Each row was made from one path, in order. Every step used is in the known rows, and no mark comes twice. Write each row's path.
In the rows, zero is written as 128.
Known rows:
vego-ninuf-dima-pezu: [148 148  97 109 117 112 142 133 116 139 151 120 108 127 197 135 131 158
 110 131 133 127 115 138 135 106  87 143 126 109 122 122 129  48 143 114
 142 111 124 121 152 152 101  99 114 119  83 119]
sobab-tedez-vego-pezu-rinok: [120 185 125 104 111 142 104 141 108 138 136 102 113 150 123 122 148 123
 127 137 121 140 173 125 105 112 140 123 131 161 119 110  71 198 111 129
 127 118 127 150 141 134 136 180 117 128 120 140]
pezu-dima-ninuf-vego: [111 117 175 160 127 127 132 147 128 121 136 119 118  97  91 116 140 151
 139 106 107  79  49 150 133 115 126 190 115 101 106 130 119 127 140 142
 124 112  92 141  94 143 141 117 114 133 122 120]
dima-pezu-vego-mugub-sozin: [131 128 103 134 133 129 131 153 130 137 135 137 209 137 133 160  84 125
 127 161 181 156 156 129 110 125 137  89 159 151 130 116 185  98 144 111
 123 126 132 105 110 109 110  98 112  99 161 116]
tedez-vego-mugub-rinok: [133 129 130 154 124 141  52 127 132 146 129 104 175 145 110 133 131 115
 131 123 122 142 222 135 112 126 149 115 132 157 109 127 136 135 102 128
 132 123 127 111 133 146 140 111 130 120 157 137]
dima-pezu: [116 114 134 128 131 127 140 131 129 117 146 134 123 139 126 117 122 137
 137 129 128 110 118 123 118 116 128 133 140 132 116 124 130  57 132 142
 140 127 144 153 121 120 136 121 135 136 129 122]
ninuf-vego-mugub-rinok: [122 133 127 149 129 119  47 126 128 149 121 128 166 141 103 132 127  98
 132 113 123 104  75 122 118 129 145 117 107 132 106 134 146 142 105 118
 141 142 117 107 149 144 120 104 131 110 164 123]
dima-ninuf-vego: [ 99 141 137 143 139 128 134 124 131 122 148 132 124  96  92 118 137 133
 114 104 109  97  38 143 110 119 126 176 125  99 118 132 138 136 151 133
 120 121 103 147 130 156 145 107 133 136 141 120]
vego-ninuf: [128 154 130 139 137 119 148 134 123 118 124 137 139 127 202 119 130 119
 121 115 135 106 119 149 138 111 132 127 132 129 117 135 142 131 126 121
 139 144 143 118 139 131 117 109 152 123 131 127]
rinok-mugub-vego: [138 125 116 124 139 129 143  63 132 121 102 147 121  96 130 125 108 116
 128 123 107 124 130 106 151 172 140 111 118 121 157 129 106 135 135 145
 127 161 148 119 122 130 162 115 144 158 157 129]
sobab-tedez-vego: [128 178 134 120 141 131 126 127 133 129 130 108 134 136 118 111 150 130
 124 123 120 125 165 140 110 111 125 144 126 139 119 106  70 132 135 168
 123 133 128 158 127 129 176 105 110 135 138 134]
vego-ninuf-dima-pezu-rinok: [142 158  99 108 109 113 127 142 102 127 145 118 106 162 190 143 138 150
 120 132 129 137 124 112 140 112  94 130 127 112 108 132 129  33 136  73
 153 111 123 113 155 141 107 167 127 129  72 125]
mugub-rinok-vevi: [ 97 128 153 117 127 137  58 130 119 135 122 110 134 149 126 118 156 113
 129 125 133 141 161 139 133 122 117 125 131 122 147 125 122 110 130 135
 141 129 151 148 139 131 140 149 158 107 128 126]
vevi-rinok-mugub-vego-ninuf-dima: [156 153  75 135 110 117 198  74 120 137 109 140 112 120 183 141 129 143
 104 140 120 162 135 111 161 176 109 122 111 105 153 140 110 134 135 116
 131 141 126  89 143 160 133  52 142 159 110 123]
vego-ninuf-dima: [135 155 109 137 130 104 144 136 119 133 128 127 121 122 195 132 138 138
 101 116 131 131 124 141 140 101  99 131 106  97 115 129 135 126 146 126
 145 131 126 108 166 149  98  92 133 133  85 124]
tedez-sobab: [114 111 137 149 148 125 135 144 176 122 104 134 130 121 122 106 131 120
 139 102 113 130 124 144 120 113 139 125 117 111 127 146 135 126 126 154
 125 135 157 152 116  64 134 105 118 125 131 128]
rinok-mugub: [121 113 127 128 137 137 132 122 137 108  97 149 140 121 128 116 115 118
 137 115 106 119 130 107 129 145 139 127 124 125 149 133 138 118 126 151
 137 152 140 115 121 114 132 122 154 157 128 118]
pezu-vego-mugub: [126 124 132 155 133 114 139 142 126 136 118 168 184 132 111 156 112  98
 123 152 151 140 153 144 112 120 147 101 127 155 116 123 170 163 117 117
 117 154 134  93 129 103 102 103 128 115 154 112]
ninuf-dima-pezu: [132 105 103 115 127 112 136 128 116 133 143 130 112 132 126 124 121 151
 114 130 127 141 122 117 133 104  89 149 118 106 116 118 122  51 150 143
 134 121 123 144 147 144 120 108 117 130  91 120]
mugub-vego: [123 130 131 139 151 118 148  73 128 122 135 136 114 118 116 128 129 117
 119 125 114 125 130 128 156 139 129 101 122 124 117 120 106 142 133 141
 125 145 146 137 143 137 163 111 146 130 165 140]
mugub-sozin: [100 123 122 142 160 121 136 142 129 115 120 115 167 129 154 111 122 114
 125 114 139 126 143 130 143 105 121 115 132 105 117 123 138 130 162 145
 132 127 147 142 125 130 128 111 154 114 141 114]
pezu-rinok-mugub: [120 126 133 119 120 139 105 143 124 110  99 138 141 146 134 120 127 111
 151 122  97 121 141  93 133 147 138 124 120 123 143 145 131 115 114 112
 142 148 137 112 116 108 126 189 150 150 114 123]
pezu-dima: [128  92 169 153 135 113 137 148 123 120 115 141 131 130 124 103 133 139
 147 125 120  99 146 138 143 102 118 134 117 119 103 129 119 112 130 149
 139 132 132 133  90 103 123 132 128 127 119 117]
pezu-vego-tedez: [145  77 144 106 137 132 143 136 122 130 116 152 137 138 131 141 133  99
 108 159 137 135 119 131 113 112 143 102 134 165 121 118 187 145 120 130
 126 149 137 125 154 114 116 138 125 126 124 138]
vevi-rinok-mugub: [119 113 122 143 116 146 175 136 124 107 113 145 141 134 125 113 136 121
 149 123 112 135 128 100 117 156 136 142 117 122 139 135 150 124 114 151
 131 155 143 124 122 108 123  77 156 164 133 113]
tedez-vego: [123 120 136 137 150 139 130 121 127 123 131 109 129 125 130 115 132 112
 128 123 116 137 192 139 106 113 140 143 119 142 110 118 136 128 129 153
 111 124 145 138 129 147 164 120 122 142 148 133]
dima-pezu-rinok-mugub-vego: [139 132 121 100 118 131 121  70 125 112 127 127  91 140 121 145 101 123
 146 148 108 134 136  76 136 183 134 102 140 130 159 130 100  47 125  97
 132 141 146 123 115 123 169 185 137 156 145 136]
pezu-vego: [121 135 135 135 142 128 147 134 128 127 117 156 151 126 129 142 132 102
 122 155 130 149 135 127 108 111 138 107 127 139 119 124 160 145 129 122
 120 135 132 130 131  99 128 131 127 137 150 119]
ninuf-vego-pezu-rinok-mugub-sozin: [107 135 100 115 132 140  83 149 114 123 121 120 153 129 146 117  99  95
 127 117 129 118  67  78 128 137 145 118 129 131 155 139 151 200 127  89
 126 119 120 104 117 133 111 184 143 138 141 131]
dima-ninuf-vego-pezu: [ 92 143 117 135 128 136 130 129 131 125 157 126 104  85  83 123 129 139
 117 104 121  99  27 137 106 120 119 170 133 114 123 128 137 208 125 132
 113 109  98 148 134 156 108 111 136 133 142 120]
sobab-tedez: [118 174 146 120 135 119 128 133 127 122 118 134 143 143 130 106 144 142
 128 116 123 108  98 133 128 117 126 124 121 130 107 110  68 131 145 159
 148 160 134 149 147 120 141 108 129 128 126 135]

Write each row's path:
[132 126 111 142 125 135 188  66 130 126 105 150 125 118 115 123 124 119
 139 137 109 139 140  99 139 182 139 114 129 125 151 131 115 138 117 139
 122 157 139 127 121 126 157  70 157 163 159 127]
vevi-rinok-mugub-vego
[147  56 183 139 132 124 129 159 187 137 127 127 104  98  91 111 142 153
 136 105 109  84  23 158 127 118 137 180 116 104 138 156 149 125 124 150
 121 109 103 150  82  82 128 124  99 114  99 146]
pezu-dima-ninuf-vego-tedez-sobab
[120  94 158 148 133 113 132 138 110 135 138 142 122 121 114 102 126 126
 137 119 122  82  56 123 124 101 135 151 110 136 108 123 120 186 105 144
 126 121 108 130 102 118 100 124 115 127 127 122]
ninuf-vego-pezu-dima
[159  67 131  92 129 137 140 139 129 135 148 143 124 144 129 146 119 131
 127 170 148 139 106 124 102 113 137 108 151 162 117 118 187  66 117 131
 121 131 144 131 142 116 128 140 107 125 122 136]
dima-pezu-vego-tedez
[169  61 102  90 124 120 135 140 170 148 117 154 114 126 125 148 115 140
 110 157 140 186  98 136 106 106 107 115 119 136 143 142 180  64 134 137
 118 114 131 145 134  81 110 125  77 118  86 133]
ninuf-dima-pezu-vego-tedez-sobab
[142  52 153 117 158 127 124 152 183 124 109 142 121 135 128 106 142 115
 125 112 125 121 100 157 125 115 148 121 128 137 131 148 155 129 108 158
 127 150 163 147 139  71 129 119 129 109 116 142]
vego-tedez-sobab
[156 158  97 105 104 123 117 139 105 130 157  91 100 147 193 154 132 138
 116 143 135 159 178 122 118 123 109 137 122 130 115 130 124  50 130  76
 125  89 115 117 145 170 143 176 106 145  91 132]
tedez-vego-ninuf-dima-pezu-rinok
[137 186 113  89 110 157  90 140 120 124 113 110 123 139 125 115 122 127
 148 132 111 131 174  97 105 153 145 128 133 168 154 123  71 186 110 124
 123 128 123 127 119 120 140 183 123 160 121 136]
sobab-tedez-vego-pezu-rinok-mugub
[ 92 124 140 113 116 139 114 146 106 132 132 126 107 151 123 124 140 109
 126 126 150 145 141 134 134 121 126 123 134 153 140 127 139 180 117 116
 128 128 147 142 139 112  98 202 146 103 107 131]
vego-pezu-rinok-vevi
[119 111 164 180 116 113 136 157 131 136 134 147 157  98  76 136 126 164
 139 110 135  71  70 158 130 129 134 181 119 122 118 132 132 136 126 128
 133 130  83 101  78 129 112  97 118 107 133 118]
pezu-dima-ninuf-vego-mugub
[129  82 148 126 141 133 127 137 188 131 132 131 101 100  87 114 142 127
 118  92 119 102   4 165 113 122 147 158 125 114 140 151 165 137 128 143
 116 123 111 149 127 105 141 108 113 115 121 148]
dima-ninuf-vego-tedez-sobab
[170 199  90 100 115 117 138 130 118 142 158  97 108 129 191 137 144 169
 108 139 147 138 149 142 115 113 102 150 118 129 120 103  64  53 155 136
 133 108 114 144 152 176 152  92  76 134  84 136]
sobab-tedez-vego-ninuf-dima-pezu
[ 86 154 137 133 119 143 110 144 112 120 158 118  96 115  85 134 136 120
 133 109 103 104  44 124 120 128 127 168 134 123 121 138 134 200 121  83
 113  94  89 141 138 146 108 180 141 123 130 122]
dima-ninuf-vego-pezu-rinok
[117 178 142  91 106 145 107 145 110 136 134  99 110 153 117 117 145 126
 133 140 158 154 185 144 109 128 127 128 140 160 147 104  77 197 125 130
 118 115 132 157 141 135 141 199 112 113 112 142]
sobab-tedez-vego-pezu-rinok-vevi
[147 163 122 118 131 136 158 139 111 137 148 141 131 134 199 154 125 118
 122 165 149 138 115 128 102 121 136 108 146 152 119 117 163  77 130  89
 125 116 134 113 135 117 117 113 121 135 134 114]
dima-pezu-vego-ninuf
[110 129 137 113 117 131 113 136 116 112 143 122 112 171 125 131 129 134
 149 145 120 116 131 108 121 119 123 124 141 133 113 124 129  51 121  98
 139 122 132 152 130 111 136 189 136 131 117 122]
dima-pezu-rinok
[136 137 123 135 113 137  66 139 121 144 137 142 167 153 105 172 106 119
 138 173 144 147 159 111  93 127 150  94 140 158 125 130 165  84 109  94
 124 125 117 108 132 102 102 124 116 110 147 113]
dima-pezu-vego-mugub-rinok
[115 135 130 127 124 149 109 148 113 116 142 103 115 139 112 133 131  98
 129 138 115 148 193 126 113 115 139 126 138 155 107 127 128 196  99 115
 111 100 132 136 131 142 122 191 128 138 129 136]
tedez-vego-pezu-rinok
[157 175  92 106 112 102 142  73  91 133 149 117  76 140 186 157 123 139
 113 143 141 146 129 111 162 136  95 108 125 104 116 125  96  57 136  66
 138 108 121 113 159 167 133 156 121 130  98 135]
mugub-vego-ninuf-dima-pezu-rinok
[155  72 141 108 154 119 151  70 133 137 125 144 110 127 129 121 123 124
 109 128 124 116 116 142 160 146 139  93 127 139 113 119 134 132 121 149
 128 147 151 129 159 138 155 119 143 122 148 155]
mugub-vego-tedez
[145  99 132 152 121 138 193  92 114 131 109 152 113 119 104 112 114 136
 147 147 117 127 149  97 153 174 134 122 126 128 144 130 102 194  92 142
 109 134 123 125  88 114 108  89 137 155 140 128]
vevi-rinok-mugub-vego-pezu-dima
[139 184 131 135 119 146  49 134 130 146 124  99 174 148 107 132 142 135
 133 124 126 138 195 143 111 124 156 110 125 155 114 107  79 143 115 155
 131 140 122 125 149 142 144 104 114 108 156 140]
sobab-tedez-vego-mugub-rinok
[ 91 129 159 110 122 130 112 144 112 118 108 117 124 165 128 122 151 115
 139 126 147 145 160 139 133 120 125 129 132 139 140 123 130 115 130 112
 140 139 147 141 140 108 137 201 148 113 114 131]
pezu-rinok-vevi
[159 161  80 120 132  98 168  72 118 137 153 129  95 119 190 154 116 149
  98 139 138 135 115 135 155 137  97 115 120 107 122 120 104  55 154 108
 134 117 125 119 148 175 129  91 118 130 118 138]
mugub-vego-ninuf-dima-pezu
[134 103 144 139 141 120 150  98 111 132 136 144 103 118 100 130 115 130
 128 134 124 107 141 124 167 130 122 110 135 122 113 114  89 198 112 153
 115 125 126 135 105 122 109 126 128 122 144 129]
mugub-vego-pezu-dima
[130 164 151 135 118 143 136 168 120 126 149 102 103 103  82 120 148 181
 131 129 120 101 160 152 118 112 120 181 135 131 124 115  59 187 135 163
 109  96  86 162  81 141 121 116  98 134 108 133]
sobab-tedez-vego-pezu-dima-ninuf
[154  99 143 136 124 124 139  95 115 122 109 154 106 106 109 133  89 129
 139 140 108 105 139 111 152 155 141 113 126 132 156 132 100 182 113 153
 122 142 129 113  86 124 108 130 127 157 137 129]
rinok-mugub-vego-pezu-dima
[111 115 105 146 137 137 167 153 136 120 105 117 184 134 152  98 123 129
 137 121 132 149 150  91 127 157 134 128 133 109 150 140 153 128 137 139
 128 138 139 122 113 120 128  79 168 141 148 116]
vevi-rinok-mugub-sozin
[109 137 119 113 131 137  95 159 128 107  93 115 171 144 158 114 103 108
 138 122 130 127 158  88 140 150 133 108 132 104 154 140 138 118 142 100
 139 131 139 105 114 118 128 184 155 131 126 115]
pezu-rinok-mugub-sozin
[165  78 132 104 135 131 113  88 182 123  85 145  98 129 119 127 109 102
 141 128 102 137 117 105 149 178 161  79 128 133 171 160 138 125 106 119
 128 148 164 115 126  66 157 187 129 137 126 164]
pezu-rinok-mugub-vego-tedez-sobab
[118 119 120  94 103 117 115 143 107 131 138 113  92 166 123 135 142 143
 128 142 154 167 144 129 143 119  79 142 128 116 141 121 121  36 157 103
 142 115 124 146 139 135 129 194 118 114  66 123]
ninuf-dima-pezu-rinok-vevi
[133 120  89 136 127 143 189  74 126 129 124 149 113 125 109 128 116 120
 124 138 118 149 131  97 135 177 138 110 133 129 147 132 118 203  99 147
 115 145 145 123 125 130 118  80 149 154 157 132]
vevi-rinok-mugub-vego-pezu
[110 125 157 187 129 109 128 167 139 130 136 119 192 103  96 122 113 152
 136 103 155  88  81 145 147 119 130 166 129  97 116 135 149 148 159 125
 129 115  80 102  81 140 108  87 118  93 150 113]
pezu-dima-ninuf-vego-mugub-sozin
[103 136 133 162 123 124 127 130 138 134 147 139 157  94  77 131 122 133
 123  97 139  90  54 158 116 129 134 160 128 124 120 125 157 156 130 128
 129 134 102 111 122 152 121  84 132 112 155 125]
dima-ninuf-vego-mugub
[151  73 136 125 160 119 144  82 180 133 114 140 102 116 121 114 128 113
 115 120 123 130 101 151 157 140 145  89 131 130 131 146 128 133 124 153
 120 143 168 146 140  87 148 112 120 109 141 162]
mugub-vego-tedez-sobab
[146 156 104 133 131 116 141 132 129 136 129 103 129 120 191 136 144 128
  95 120 135 154 177 148 126 103 111 139 102 118 114 129 132 122 142 129
 119 103 116 104 153 185 123 100 108 145 100 126]
tedez-vego-ninuf-dima
[152 166  94 138 140  91 160  77 125 138 131 127 107 103 184 145 130 136
  91 122 127 145 126 141 169 134  97 106 111  94 117 126 104 134 148 116
 132 135 127 101 172 168 123  94 124 125 117 137]
mugub-vego-ninuf-dima
[111 108 173 157 128 126 150 161 130 105 127 123 122 107  93 119 143 168
 144 115 108  92 131 139 133 113 108 173 136  96 115 134 121 106 146 143
 135 115 101 139  88 115 119 123 130 130 112 116]
pezu-dima-ninuf
[114 133 130 152 125 124  53 135 131 138 118 132 177 149 108 136 131 120
 137 115 123 122 156 132 128 121 131 107 123 137 115 130 137 138 109 120
 146 140 135 100 145 121 100 105 149 105 147 121]
vego-mugub-rinok
[112 107 158 154 127 131 150 169 115 110 147 129 111 101  79 132 129 164
 142 117 110  95 126 148 132 108 112 178 140 113 113 134 130 174 122 148
 119  95  94 147  91 123  69 122 128 127 104 113]
vego-pezu-dima-ninuf
[115 131 133 117 113 154 104 143 102 138 135  97 103 148 113 124 143  90
 128 130 145 164 205 142 116 127 129 135 140 163 149 124 138 189 116 117
 112 107 144 148 129 136 136 209 126 123 123 137]
tedez-vego-pezu-rinok-vevi
[131 133 132 116 102 135  62 132 118 161 133 133 165 152 117 164 123 125
 143 171 178 166 163 135  97 134 133  98 148 170 161 118 163  74 118 102
 136 130 135 117 134 102 117 139 120  91 143 120]
dima-pezu-vego-mugub-rinok-vevi
